Each row was made from one small tree. The marks that hang from a mark follow it in brackets, in alphabetical order. Every link used is in the known rows. Write each row's tree.
In the rows, zero is written as 128.
Known rows
Z[Y]: [131 120 120 174  77 126 111  94 136 105 126 159 140 130 120 105 153 125
 129 142 132 143 133 140 131 134 128 124 127 118 150 140 114 127 138 109
 137 141 108 140 126 136 147 140 134 129]
G[M[P[Y] R]]: [106 108 136 137 141 191 142 133 119 147 119 132 147 131 121 117 123 129
 127 118 120 151 101 158 113 120  65 121 111 117 138 170 135 134 121 141
 144 172 137 120 145 112 219 122 105 136]
Y[D P Z]: [127 141  94 106 124 104 120 109 119 146 119 117 107 146 104 151 127 125
 149 126 197 124 151 130 146 121 123 148 164 130 150 127 145 117 144  99
 119 133  86 137 130 125 114 136 131 146]
Z[Y[D P]]: [129 147  93 118 112 123 110  81 112 132 120 140 113 142 116 104 152 123
 158 137 158 138 159 150 145 106 121 139 148 116 162 133 117 120 149  99
 131 141  75 147 127 122 121 132 126 137]
N[M[P] V]: [116 151 115 140 107 179 115 130 133 126 140 140 133 137 146  86 111 152
 128 129 149 104 125  73 141 131 145 143 129 102 112 107 125 127 109 138
 119 133 188  97 143 151 115 109 113  96]
W[V[N]]: [126 146 136 165 117 115 104 119 130 136 118 133 107 125 143 123 140 147
 117 131 134 120 151  80 126 148 147 137 139 128 124 136 118 147 137 162
 134 119 123 133 127 122  46 158 143 142]
W[V]: [128 129 148 190 135 130 110 103 131 136 123 146 122 126 128 129 129 139
 120 131 148 115 142  86 130 148 150 138 129 128 137 161 115 136 143 138
 123 144 126 141 133 126  90 151 139 152]
R[V[N[M[G]]]]: [137 123 118 133 205 147 138 139 154 122 140 106 123 122 143 122 123 130
 105 133  77 104 139  98 115 163 164 103 140 145  92  78 129 126 122 148
 125 115 129 100 113 131  15 105 140 114]
N[M]: [140 127 144 148 101 134 123 121 134 113 142 115 144 127 109 111 115 113
 115 140 125 119 117 126 134 140 162 116 136 135 116 113 107 120 115 129
 125 113 177 104 129 130 131 122 125 115]
Y[Z]: [134 121 124 152  91 117 120 119 143 125 122 139 133 132 104 144 128 120
 121 129 170 125 128 113 130 145 128 141 143 138 137 136 141 122 132 111
 125 133 117 131 132 136 143 139 133 143]
G[V[N[M]]]: [154 118 143 105 101 104 125 142 116 112 139 113 143 120 117  94 124 127
 128 148 106 131 122 114 133 104 161 116 129 144  98 101 109 144  95 156
 129  75 173 113 130 148 121 155 144  92]
W[M[R]]: [132 108 132 110  72 100 120 109 116 124 132 151 137 121 116 126 155 126
 130 122 123 133 134 178 134 123 110 115 112 118 135 157  67 140 138 107
 150 111  77 153 115 128 157 143 131 140]
W[M[R[V]]]: [125  87 122  84 141  81 119 111 118 129 137 189 127 122 110 124 158 147
 121 122 112 132 147 149 125 121 113 105 112 118 121 154  82 148 139  96
 138 135  25 157 114 130 125 131 132 138]
G[V]: [145 117 149  85 117 100 127 117 121 109 122 168 138 131 106 120 134 130
 138 143 135 141 115 135 114 107 140 123 106 134 119 152 133 155 119 132
 136 142 133 153 134 150 159 157 136 123]
W[M[G P] V]: [105 147 122 186 163 182 131 105 141 131 118 104 135 130 150 111 142 139
 111 118 125 107 142  92 134 157 167 141 122 129 134 132  94 123 140 123
 130 127 138 148 129 123 111 137 152 147]
W[M]: [127 128 134  82  80 132 119 105 121 113 130 138 130 128 119 118 148 124
 112 132 131 125 134 145 132 139 153 123 124 139 124 122  74 147 130 112
 149 113 128 152 124 128 128 145 141 138]
V[N[M[P R]]]: [127 117 127 102  82 116 113 144 122 115 136 131 145 124 134  89 125 138
 140 123 115 141 116 116 133 110 103 116 126 108 122 114 110 121 104 138
 125 105 142  85 128 128 165 129 112 100]
W[M[G R]]: [139 121 135 132 118 121 138 107 130 126 126 120 134 120 132 145 158 119
 125 118  97 121 135 183 128 148 129 106 113 126 129 148  88 121 152 110
 150 110  88 153 107 124 110 126 143 141]
V[N[M[G P[Y]]]]: [122 140 141 141 145 210 152 165 147 127 117  76 127 121 160 110 118 122
  95 136  83 112 114 120 114 142 150 124 130 146 119  68 133 124 117 163
 145 103 211  84 140 110  96 108 120 115]
P[M Y[Z]]: [118 125 151 146  95 117 128 146 131 138 124 107 108 121 111 203 108 109
  97 138 152 126 118 147 124 140 116 140 144 153 131 124 155 130 141 126
 129 123 146 150 126 112 138 127 117 167]
P[M[G] Y[D]]: [133 168 147 125 180 136 154 135 128 128 123  99  83 119 118 204 110 100
 116 134 117 116 117 180 133 162 145 138 149 155 120 122 184 135 151 118
 136 138 139 146 110 106  73  91 116 163]
N[M[G P] V]: [124 166 114 169 152 200 137 132 152 126 136 110 127 134 161 105 105 135
 124 125 126  90 124  86 135 154 162 137 124 108 115 101 140 112 118 142
 122 131 197  95 135 148  82  91 125  97]
D[Y[P[M[G]] Z]]: [131 148 123 148 134  80 135 147 142 129 131  69 115 120 152 215 113  81
 122 117 148 130 138 153 130 161 158 133 142 139 157 104 149  76 154 130
  95 141 150 159 120 116 101 107 129 164]
P[Y[D Z]]: [131 139 117 155 118 137 138 139 131 147 120 130 111 128  91 155 134 118
 118 138 170 136 124 144 141 132 124 147 153 150 133 138 171 127 144 102
 126 125  98 122 134 124 148 122 123 154]
Y[P[M[G[V]]] Z]: [137 130 140 122 169  80 142 123 118 146 119  82 110 134 129 209 103 101
 134 129 147 123 131 148 121 114 139 136 134 153 131 122 150 116 136 130
 109 126 139 183 119 126  87 146 147 150]
G[V[N]]: [149 124 136  60  97  95 121 133 115 110 123 160 125 128 126 111 139 138
 130 144 122 134 130 117 115 108 137 128 119 139 110 130 133 166 114 155
 147 107 132 148 128 150 110 168 144 110]
G[M[R] V]: [140 104 134 145 145 109 136 111 109 134 133 138 162 131  94 119 135 124
 157 124 119 153 105 177 134 113  95 110 110 131 119 192 125 136 114 134
 123 149 118 148 123 144 189 154 141 117]
G[M[R]]: [130 120 128 156 131 135 122 105 124 135 129 123 150 132 104 132 129 116
 143 114 128 140 115 165 133 147  93 110 127 121 125 179 121 127 128 132
 126 160 118 129 118 124 157 136 126 131]

Which tree is each row?
[133 128 149  93 103  40 115 141 103 123 137 136 112 115 153 185 123  99
 145 112 139 157 135 177 130 124 116 116 112 105 160 149 114 103 146 133
 111 148 114 165 116 117 137 111 108 158] | D[Y[P[M[R]]]]
[119 130 131 109 101  80 109 117 115 146 126  94  99 138 119 203 101 110
 125 124 179 115 143 134 130 122 113 144 149 133 148 118 129 121 137 125
 118 136 138 167 123 112  90 140 129 155] | Y[P[M] Z]
[108  87 139  74 185 128 135 148 127 142 121 215 115 128 126 120 131 159
 126 123 123 146 126 127  95  99  74 115  97 106 141 160 145 149 139 120
 132 183  65 130 143 126 190 115  97 134] | M[P[Y] R[V]]
[129 127 113  56 119 143 141 133 128 108 116 125 141 130 149  93 151 136
 126 129 100 124 132 119 117 116 149 135 113 144 102  95 111 156 115 139
 156  93 134 153 126 142 123 156 155 109] | W[M[G[V[N]] P]]
[103 142 115 131  94 144 105 115 117 129 122 129 123 132 153  83 150 159
 108 123 134 116 154  63 138 133 141 148 128 127 131 111  78 156 124 142
 141  95 122 140 135 119 109 161 152 133] | W[M[P] V[N]]
[135  89 134 149 176  89 124 131 127 130 152 154 142 121 107 115 127 137
 131 127 109 135 129 124 125 124 127  96 122 116 116 148 107 117 122 111
 106 135  74 109 118 137 133 108 120 115] | N[M[R[V]]]
[134 130 110 132  94  92 121 141 134 131 124 127 133 130 134 152 133 104
 128 122 177 144 143 128 127 139 139 135 131 124 165 124 129  93 146 130
 105 135 126 138 142 131 151 129 128 149] | D[Y[P Z]]
[122  97 127  95 142 137 133 117 114 128 132 144 175 142 101  98 125 134
 168 120 128 158  95 143 132  94  79 121 105 117 121 185 137 134 107 129
 123 172 132 142 136 148 252 148 126 101] | G[M[P R] V]
[134 142 136 221 125 139 108 128 128 136 136  94 127 118 142  99 122 138
 109 138 118 112 142  75 144 145 179 123 145 135 118 115  99 129 116 163
 112  82 165 101 128 122  47 140 150 124] | W[V[N[M]]]
[124 129 125  99  85 144 118 143 130 105 135 105 141 132 134  84 114 135
 119 131 123 125 120  77 129 128 141 130 138 130 117  79 117 132  97 144
 130 106 186  85 138 129 128 129 118  98] | V[N[M[P]]]
[130 150 114 183 136 157 134 135 141 136 139 123 134 126 163 116 119 139
 142 114 113 102 124 122 138 134 127 123 112  88 121 128 135 101 128 133
 113 130 150  94 124 146 119  93 116  96] | N[M[G P R] V]
[133 118 142  82 162 147 146 124 141 108 114 146 146 136 130 115 123 131
 145 131 125 129 106 120 107 115 133 139 108 136 121 136 161 141 125 126
 132 155 164 145 144 151 168 140 135 115] | M[G[V] P]
[123 151 112  96 126  68 113 114 104 143 131  96  93 142  99 199 107 113
 143 121 192 125 147 139 151 122 115 150 167 137 141 116 152 114 140  93
 104 129 101 162 115 112  98 131 123 154] | Y[D P[M] Z]
[113 147 116  86 156 195 159 131 127 128 117 113 117 132 131 119 148 121
 117 130 117 124 128 155 133 141 140 141 129 149 124 101 128 136 146  95
 159 120 123 133 131 113 147 106 128 138] | W[M[G P[Y[D]]]]
[116 119 109 133 106 119 134 144 125 146 119 155 126 132  97 141 138 137
 143 121 168 148 117 148 142 104  74 144 135 123 152 166 176 114 138  82
 120 143  68 112 139 124 238 119 104 140] | M[P[Y[D Z]] R]
[125 113 141 125  95 142 132 164 118 134 129 113 132 115 140 102 125 139
 117 130 100 140 111 136 122 106 100 111 111 117 130 110 115 135 111 151
 145  98 148  81 143 113 156 116 107 116] | V[N[M[P[Y] R]]]
[116  96 106  49 134  85 114 139 126 123 130 209 117 131 133 108 136 170
 140 114 124 139 142  89 102 109  77 118 117 103 123 145 140 152 127 128
 133 162  38 124 129 133 142 135 114 116] | M[P R[V[N]]]
[162 108 139 123  84  58 125 146 103 124 141 129 148 112 120  96 138 131
 143 138  93 142 117 150 131  91 127 108 114 126 113 142 112 133 102 146
 117  77 124 118 120 142 121 151 137  94] | G[V[N[M[R]]]]
[118 152 129 218 169 171 126 134 151 132 127  68 135 124 170 101 118 139
 115 126 105 105 134  56 135 155 175 135 141 135 120  90 122 110 124 157
 112 106 185  91 133 118  65 123 143 119] | W[V[N[M[G P]]]]
[129 165 105 139 157 109 126  90 121 126 127  92  92 133 134 166 132 101
 156 130 128 121 153 175 150 131 139 141 155 128 149 113 142 108 156  96
 125 138  96 164 107 110  53 109 134 152] | Z[Y[D P[M[G]]]]
[157 107 149 140 156  81 146 123 128 124 120 145 143 120 120 153 141 119
 156 128 103 140 114 182 117 116 120 116  91 127 136 173 145 129 138 124
 128 135  98 153 119 146 153 139 146 130] | M[G[V] R]
[ 96 128 146 154 122 195 126 126 119 151 115 136 123 128 137 101 144 146
  90 133 130 123 135 106 128 119 145 144 114 136 143 138  78 152 138 138
 144 123 139 142 149 110 164 140 139 157] | W[M[P[Y]] V]
[116 114 128  77 146 176 135 111 123 119 126 131 166 151 102  86 115 127
 145 129 141 146  96 111 124 111 110 136 125 132 115 157 141 143  97 132
 131 171 173 141 145 147 223 150 130 105] | G[M[P] V]
[116 132 108 118 118 154 137 142 136 136 116 137 122 139  98 136 126 132
 126 132 178 142 117 118 136 120 104 157 148 139 135 130 180 128 134  93
 125 137 114 112 149 126 218 120 109 138] | M[P[Y[D Z]]]
[113 114 112  71 162 134 117 146 139 112 142 153 130 135 129  75 117 153
 115 131 118 123 133  58 114 124 138 122 142 129 101  81 121 145 102 136
 122 130 127  89 134 133 120 117 118  93] | R[V[N[M[P]]]]
[125 162 155  90 126 117 132 136 108 129 128 130  86 122 102 180 118 114
 121 138 139 134 125 163 134 136 122 141 151 145 119 127 165 147 141 112
 137 127 130 147 119 110 123 108 109 159] | P[M Y[D]]
[146 157 119 232 138 138 136 131 143 147 144 117 124 117 157 138 126 129
 133 122 103  99 126 144 143 153 141 111 119 104 121 138 126 101 136 143
 118 116 140 104 114 147  65  89 131 111] | N[M[G R] V]
[122 139 130 129  90  98 102  90 109 127 129 130 105 133 135 151 124 115
 136 133 140 137 152 156 138 117 114 131 135 118 158 125 102 124 141 118
 133 138 124 170 119 112  94 136 125 147] | Z[Y[P[M]]]
[140 117 125  87 126  94 139 137 126 117 116 149 138 127 148 121 138 144
 156 122 101 148 120 135 112 102 106 125  98 117 128 145 161 138 122 138
 137 132 103 140 126 147 148 152 130 108] | M[G[V[N]] P R]
[114  89 143 123 181 145 136 157 127 142 139 167 138 123 122 104 118 148
 119 133 104 139 115 121 114  99  93 104 107 119 124 144 127 125 121 121
 118 154  99  97 140 122 183  99  99 117] | N[M[P[Y] R[V]]]
[121 114 113 103 205 162 139 146 156 113 134 113 132 134 149  98 113 142
 114 126  92 108 134  70 112 149 154 115 138 133  94  72 138 125 114 136
 120 128 143  88 129 128  72 108 126  99] | R[V[N[M[G P]]]]
[121 110 133 182 133 157 154 151 150 149 107 126 136 127 131 165 128 120
 124 119 135 134 113 156 112 130  86 134 116 125 157 154 175 104 151 112
 126 149 112 116 141 120 186 118 119 148] | M[G P[Y[Z]] R]
[129 140 126 127 132 173 138 141 153 106 125  77 137 131 151 105 113 120
 118 126 102 113 118  93 124 153 161 126 142 136 114  67 135 117 111 147
 130 105 197  85 130 121  95 113 132 107] | V[N[M[G P]]]
[152 134 132 186 124 103 138 137 140 125 136  87 132 112 147 136 133 115
 131 123  76 116 126 157 132 150 138 105 131 125 123 111 119 111 122 145
 131  87 134  92 106 123  64 114 132 117] | V[N[M[G R]]]
